Each row was made from one path, in order. Every step used is in the known rows, and no mark comes twice. Write each row's path.
Known rows
buna > falor: [-1.82  2.91 -1.36 -0.29  1.10 -2.56  0.26 -2.20  1.08 -2.51  1.31  2.34
  0.55 -1.17 -1.24 -0.07 -1.23 -0.54  4.70  0.21  2.62  1.20 -1.06]
vidor > pova > labu > fubem > luviset: [ 1.59  0.19 -1.14  0.93  2.95 -4.34  1.20  2.40  1.46  0.31 -0.58 -0.49
  0.14  0.15 -2.58 -2.84 -1.76  1.14  4.11  0.26  2.64 -0.93 -1.30]
pizu > luviset > fubem > vidor > pova > labu: [ 1.49 -1.29 -1.82 -0.17  0.58 -5.23  0.30  1.60  1.21  0.21 -1.19 -0.56
  0.80  0.94 -4.64  0.22 -5.49  2.11  3.70  0.15  3.21 -1.25 -2.19]
falor > buna > fubem > labu: [ 0.31  2.89 -0.43  1.75  3.89 -2.47  1.87  0.84  1.89 -1.52  0.88  0.84
  1.14 -4.70 -3.14 -1.75  0.83 -0.85  3.82  1.00  2.21  1.34  1.07]
falor > vidor > pova: [ 0.87  1.95 -1.04 -1.68  3.30 -3.32  0.08  0.23 -0.54 -0.59 -0.16 -1.37
  0.87 -1.74 -2.19  0.65  2.04  0.68  5.11  0.86  6.16  2.33 -2.68]
pova > labu: [ 2.09 -1.73 -1.11  0.12 -0.66 -3.90  0.00  0.44  2.23  0.21 -0.49  0.69
  0.44  1.62 -2.79 -0.61 -4.02  0.94  3.62  0.61  1.32  0.85 -0.96]
luviset > fubem > vidor: [ 0.68 -0.17 -0.79  0.96 -0.78 -4.16  0.51  2.91  0.92  0.16  0.13 -0.89
  1.93 -1.02 -4.73 -1.79 -0.43  1.69  3.16 -0.10  1.90 -2.29 -1.32]
fubem > labu: [ 1.82  3.20 -0.44  0.72 -1.36 -2.57  2.15  0.29  0.38  0.02  0.53 -1.25
  1.22 -1.82 -1.71 -2.28  2.66 -0.15  4.20  2.33  1.27  0.24 -0.07]
fubem > labu > pova > vidor > pizu > luviset: [ 0.30 -2.52 -1.62  0.48  2.12 -2.56 -0.82 -2.25 -0.08  0.15 -1.26  0.32
  1.04  2.90 -2.40  0.41 -4.05  0.58  4.93  1.42  0.38 -2.57 -2.53]
pova > vidor: [ 0.88 -3.85 -0.41  0.18 -2.04 -3.73 -1.57 -2.24  1.00 -0.43  1.00  0.43
  0.19  2.42 -2.69 -1.05  0.13  0.43  4.03 -0.30 -0.39  0.49 -2.67]
labu > fubem > vidor > pova: [ 1.31  1.42 -1.25 -0.42  1.87 -4.52 -0.02  0.80  0.57  0.17 -0.44 -2.21
 -0.55 -1.09 -2.02 -1.13  0.85  1.59  4.45  1.18  5.59  1.13 -2.87]
luviset > fubem > vidor > pizu: [ 1.53 -1.61  0.09 -0.21  2.36 -3.13 -1.01  0.80  0.43  0.26 -1.58 -1.17
  0.67  0.63 -4.56 -0.36 -2.61  1.03  2.86 -1.12  3.24 -2.81 -1.41]
buna > falor > vidor: [-0.58  2.87 -0.35 -1.45  4.05 -1.41  2.19 -0.36 -0.30 -1.56  0.86  2.13
  1.91 -2.03 -1.83 -0.18  1.91 -0.82  5.35  1.24  3.04  2.37 -1.74]
falor > vidor: [ 1.34  1.19 -0.31 -0.97  2.74 -1.72  1.47  0.96 -0.18 -0.05  0.13  0.46
  2.07 -1.43 -2.13 -0.81  2.91 -0.08  5.01  1.66  2.63  2.31 -1.65]
fubem > vidor > pizu: [ 1.97 -0.67  0.39 -0.60  1.62 -2.78 -0.23 -0.56  0.25  0.24 -1.95 -0.65
  0.35  0.28 -3.64 -1.00 -1.96  0.53  3.38  0.23  3.65 -1.74 -1.89]
luviset > fubem: [ 0.07 -1.56 -1.93  1.09  0.66 -3.67 -2.36  2.38  1.59 -0.30  0.98 -1.20
  1.51  0.44 -3.44  0.34 -1.13  1.53  3.03 -1.91  1.26 -1.24  0.03]
vidor > pizu: [ 1.71 -1.23 -0.26 -0.65  2.36 -2.32 -1.93 -1.49  0.65 -0.09 -1.51 -0.60
 -0.12  1.15 -2.37  0.22 -2.23  0.17  3.55 -0.46  3.36 -0.53 -1.13]
pizu > luviset > fubem > vidor > pova: [ 0.19  1.04 -1.98 -0.13  0.88 -4.92 -0.46  1.36 -0.10 -0.32 -0.53 -2.04
  1.13 -1.30 -4.19  0.12 -1.48  2.16  4.09  0.03  5.04 -1.61 -2.60]
fubem > labu > pova: [-0.68  0.53 -0.48  1.01  2.17 -3.18  0.20  1.01  1.67 -0.25  1.74 -0.75
  0.94  1.41  0.51 -0.38  1.89 -0.29  5.14  2.80  3.90  1.12 -1.57]
buna > fubem > vidor > pova > labu: [ 0.91 -0.56 -0.94 -0.40  1.89 -4.91  0.56  1.05  1.71 -0.43 -0.93 -0.11
 -0.01 -0.22 -4.34 -0.28 -4.12  1.45  3.55  0.04  4.43  0.32 -1.71]
pizu > luviset: [ 0.25  0.41 -3.04  0.98 -0.45 -2.66 -0.26 -1.02  0.32 -0.05 -0.93  0.87
  1.85  0.09 -2.07 -0.39 -3.11  1.16  5.03  2.11  0.13 -1.21 -1.38]
vidor > pizu > luviset > fubem > labu > pova: [-1.10 -0.96 -1.09  1.23  4.11 -3.15 -0.83  1.72  1.36 -0.04  1.07 -1.21
  1.33  2.42 -0.79  0.83 -0.69  0.31  4.73  1.39  3.28 -1.22 -1.37]
falor > buna: [ 2.37 -0.53 -1.34  1.51  1.97 -3.57 -0.88  0.09  2.86 -1.19  0.53  2.57
  1.47 -3.16 -2.62 -0.45 -2.65 -0.32  4.29  0.85  2.54  3.33 -1.19]

Write each row's path
[ 2.54 -1.78 -1.87  0.22  3.83 -3.93 -0.99  1.22  2.60  1.11 -0.34 -1.26
 -1.87  2.15 -0.22 -0.93 -1.71  1.36  4.22  0.85  2.41  2.92 -1.45] | vidor > pova > labu > fubem
[ 1.75 -1.56 -2.00  0.44  2.51 -2.73  0.24 -0.49  0.35  0.97 -2.73  0.40
  0.72  1.65 -3.07 -0.59 -5.79  1.41  4.41  1.69  0.64 -2.55 -2.04] | pova > labu > fubem > vidor > pizu > luviset
[ 1.08 -0.21 -1.19  1.14  0.43 -2.89  0.60  0.82 -0.03  0.21  0.09 -1.61
  1.72  0.32 -3.81 -0.70 -0.80  0.74  3.61  0.15 -0.68 -3.18 -0.31] | pova > vidor > pizu > luviset > fubem > labu
[-0.84 -1.29 -2.45  0.33  4.27 -2.53 -1.50  1.15  0.19 -0.64 -0.41  0.19
  2.15  0.74 -4.15  1.66 -4.21  1.26  3.85 -1.66  0.94 -3.13 -0.70] | buna > falor > vidor > pizu > luviset > fubem
[ 0.56 -4.79  0.46 -0.18  3.47 -3.13 -2.54 -1.25  0.85 -0.08 -0.01 -0.98
 -0.21  4.14 -2.65  0.88 -1.86  0.08  3.60 -1.27  2.22 -1.61 -2.33] | luviset > fubem > labu > pova > vidor > pizu
[-0.06 -2.40 -2.72  1.04  2.53 -3.13 -2.61  1.36  0.69  0.04 -0.69 -0.81
  1.80  1.40 -4.13  1.32 -4.60  1.82  3.36 -1.70  0.60 -3.60 -0.38] | vidor > pizu > luviset > fubem
[ 0.77  1.33 -0.89  0.25  4.80 -3.76  2.29  2.19  0.94 -0.36 -0.26  0.54
  0.51 -0.49 -2.66 -2.50 -1.32  0.54  4.57  0.30  3.03 -0.44 -1.56] | buna > falor > vidor > pova > labu > fubem > luviset
[ 1.69 -4.22  0.31 -0.77  1.56 -2.82 -2.46 -2.77  0.48 -0.14 -0.98 -0.26
 -0.53  3.03 -3.10  0.16 -2.30  0.14  3.49 -1.26  1.61 -0.86 -2.36] | pova > vidor > pizu
[-0.81 -4.39 -0.72  1.12  0.72 -3.94 -1.25 -0.57  1.17 -0.25  1.88 -0.15
  0.92  4.05 -1.96 -0.05 -0.30  0.45  4.68  0.51 -0.08 -0.94 -2.93] | pizu > luviset > fubem > labu > pova > vidor
[ 1.15  1.27 -1.48  1.19  0.94 -2.65  0.90  1.51  0.02  0.26 -0.19 -1.82
  1.92 -0.59 -3.47 -0.66 -0.78  0.76  3.65  0.56  0.21 -3.02  0.28] | vidor > pizu > luviset > fubem > labu
[-0.87 -4.48 -2.36  1.11  3.21 -3.52 -3.25  1.01  1.00 -0.07 -0.01 -0.62
  1.54  3.32 -3.71  1.76 -4.64  1.70  3.69 -1.80  0.52 -3.53 -1.44] | labu > pova > vidor > pizu > luviset > fubem
[ 0.38 -0.19 -1.64  1.28 -0.67 -3.99  0.75  2.58  0.46  0.30 -0.43 -0.46
  2.47 -0.79 -4.95 -1.50 -2.08  2.00  3.57  0.51  0.94 -3.41 -1.55] | pizu > luviset > fubem > vidor
[ 0.89 -4.09  0.71 -0.42  2.95 -2.90 -1.97 -2.12  0.73 -0.10 -0.28 -0.63
 -0.46  3.84 -2.07  0.41 -1.45 -0.26  3.98 -0.32  2.50 -0.80 -2.69] | fubem > labu > pova > vidor > pizu
[-0.07 -3.88 -2.44  1.01  2.09 -3.36 -2.86  0.75  0.63 -0.02 -0.43 -0.64
  1.62  2.39 -4.48  1.24 -4.66  1.79  3.32 -2.10 -0.30 -3.81 -0.99] | pova > vidor > pizu > luviset > fubem
[ 1.68 -1.31 -1.20 -0.37  0.47 -5.32  0.13  1.82  1.51  0.14 -0.81 -0.86
  0.43  0.82 -4.49  0.05 -4.37  1.92  3.38 -0.26  3.88 -0.49 -2.04] | luviset > fubem > vidor > pova > labu
[ 2.02 -0.68 -0.96 -0.63 -0.08 -5.10  0.69  0.86  1.41  0.11 -1.04 -0.49
  0.19  0.54 -3.90 -0.41 -3.91  1.54  3.78  0.70  4.11  0.33 -2.34] | fubem > vidor > pova > labu
[ 1.18  1.82 -0.94  1.24 -0.34 -3.05  1.02  2.22  0.65  0.00  1.00 -2.05
  1.71 -1.27 -2.97 -1.38  1.74  0.55  3.42  0.42  0.67 -1.37  0.61] | luviset > fubem > labu
[-1.33 -3.64  0.14  0.89  2.02 -3.63 -0.98 -1.17  1.67 -0.91  2.16  0.29
  0.12  2.91 -1.69 -0.54  1.03 -0.29  4.55  0.41  1.22  0.65 -2.46] | buna > fubem > labu > pova > vidor
[-0.87 -3.97  0.11  1.27  3.03 -3.84 -1.05 -0.97  2.24 -1.21  2.20  1.23
  0.34  1.87 -2.02 -0.37  0.13 -0.55  4.56  0.40  1.37  1.40 -2.54] | falor > buna > fubem > labu > pova > vidor
[ 1.80 -1.00 -1.41 -0.67  0.48 -4.76 -0.52  0.23  1.64 -0.11 -0.72 -0.50
 -0.13  1.11 -2.96  0.45 -4.06  1.34  3.91  0.23  3.91  1.15 -1.83] | vidor > pova > labu
[ 1.39 -0.85 -0.96  0.02  2.84 -5.10  0.54  1.22  2.28 -0.72 -0.84  0.81
  0.22 -1.18 -4.69 -0.13 -5.13  1.17  3.62  0.02  4.67  1.15 -1.80] | falor > buna > fubem > vidor > pova > labu
[-1.75  1.83 -0.68  1.52  3.74 -3.33  1.10  1.68  1.17 -1.82  0.11  1.14
  1.60 -3.06 -4.56 -2.61 -0.89  0.26  3.60 -1.06  3.07 -2.19  0.39] | buna > fubem > luviset
[-1.14 -0.37 -0.81  1.35  2.95 -3.49 -0.60  2.30  1.85 -0.23  2.11 -1.33
  1.27  1.76 -0.41  0.22  1.23  0.18  4.61  1.44  3.51  0.02 -1.08] | luviset > fubem > labu > pova
[-0.30 -3.70  0.13  0.65  0.06 -3.82 -0.86 -1.28  1.35 -0.38  2.00 -0.10
  0.31  3.61 -1.22 -0.66  1.29 -0.14  4.75  1.05  0.87  0.57 -3.10] | fubem > labu > pova > vidor
[-1.89  0.18 -0.80  0.55  5.96 -2.57  0.30  1.48  0.86 -0.69  1.39 -0.18
  1.71  1.74 -0.85  1.18 -0.21 -0.26  5.20  1.47  3.65 -0.81 -1.64] | buna > falor > vidor > pizu > luviset > fubem > labu > pova
[-0.08 -0.35 -1.83  0.56  3.17 -2.34 -0.04 -1.01 -0.01 -0.19 -2.34  0.81
  1.35 -0.20 -3.93 -0.30 -4.94  1.05  4.27  0.99  1.57 -3.09 -1.43] | buna > fubem > vidor > pizu > luviset
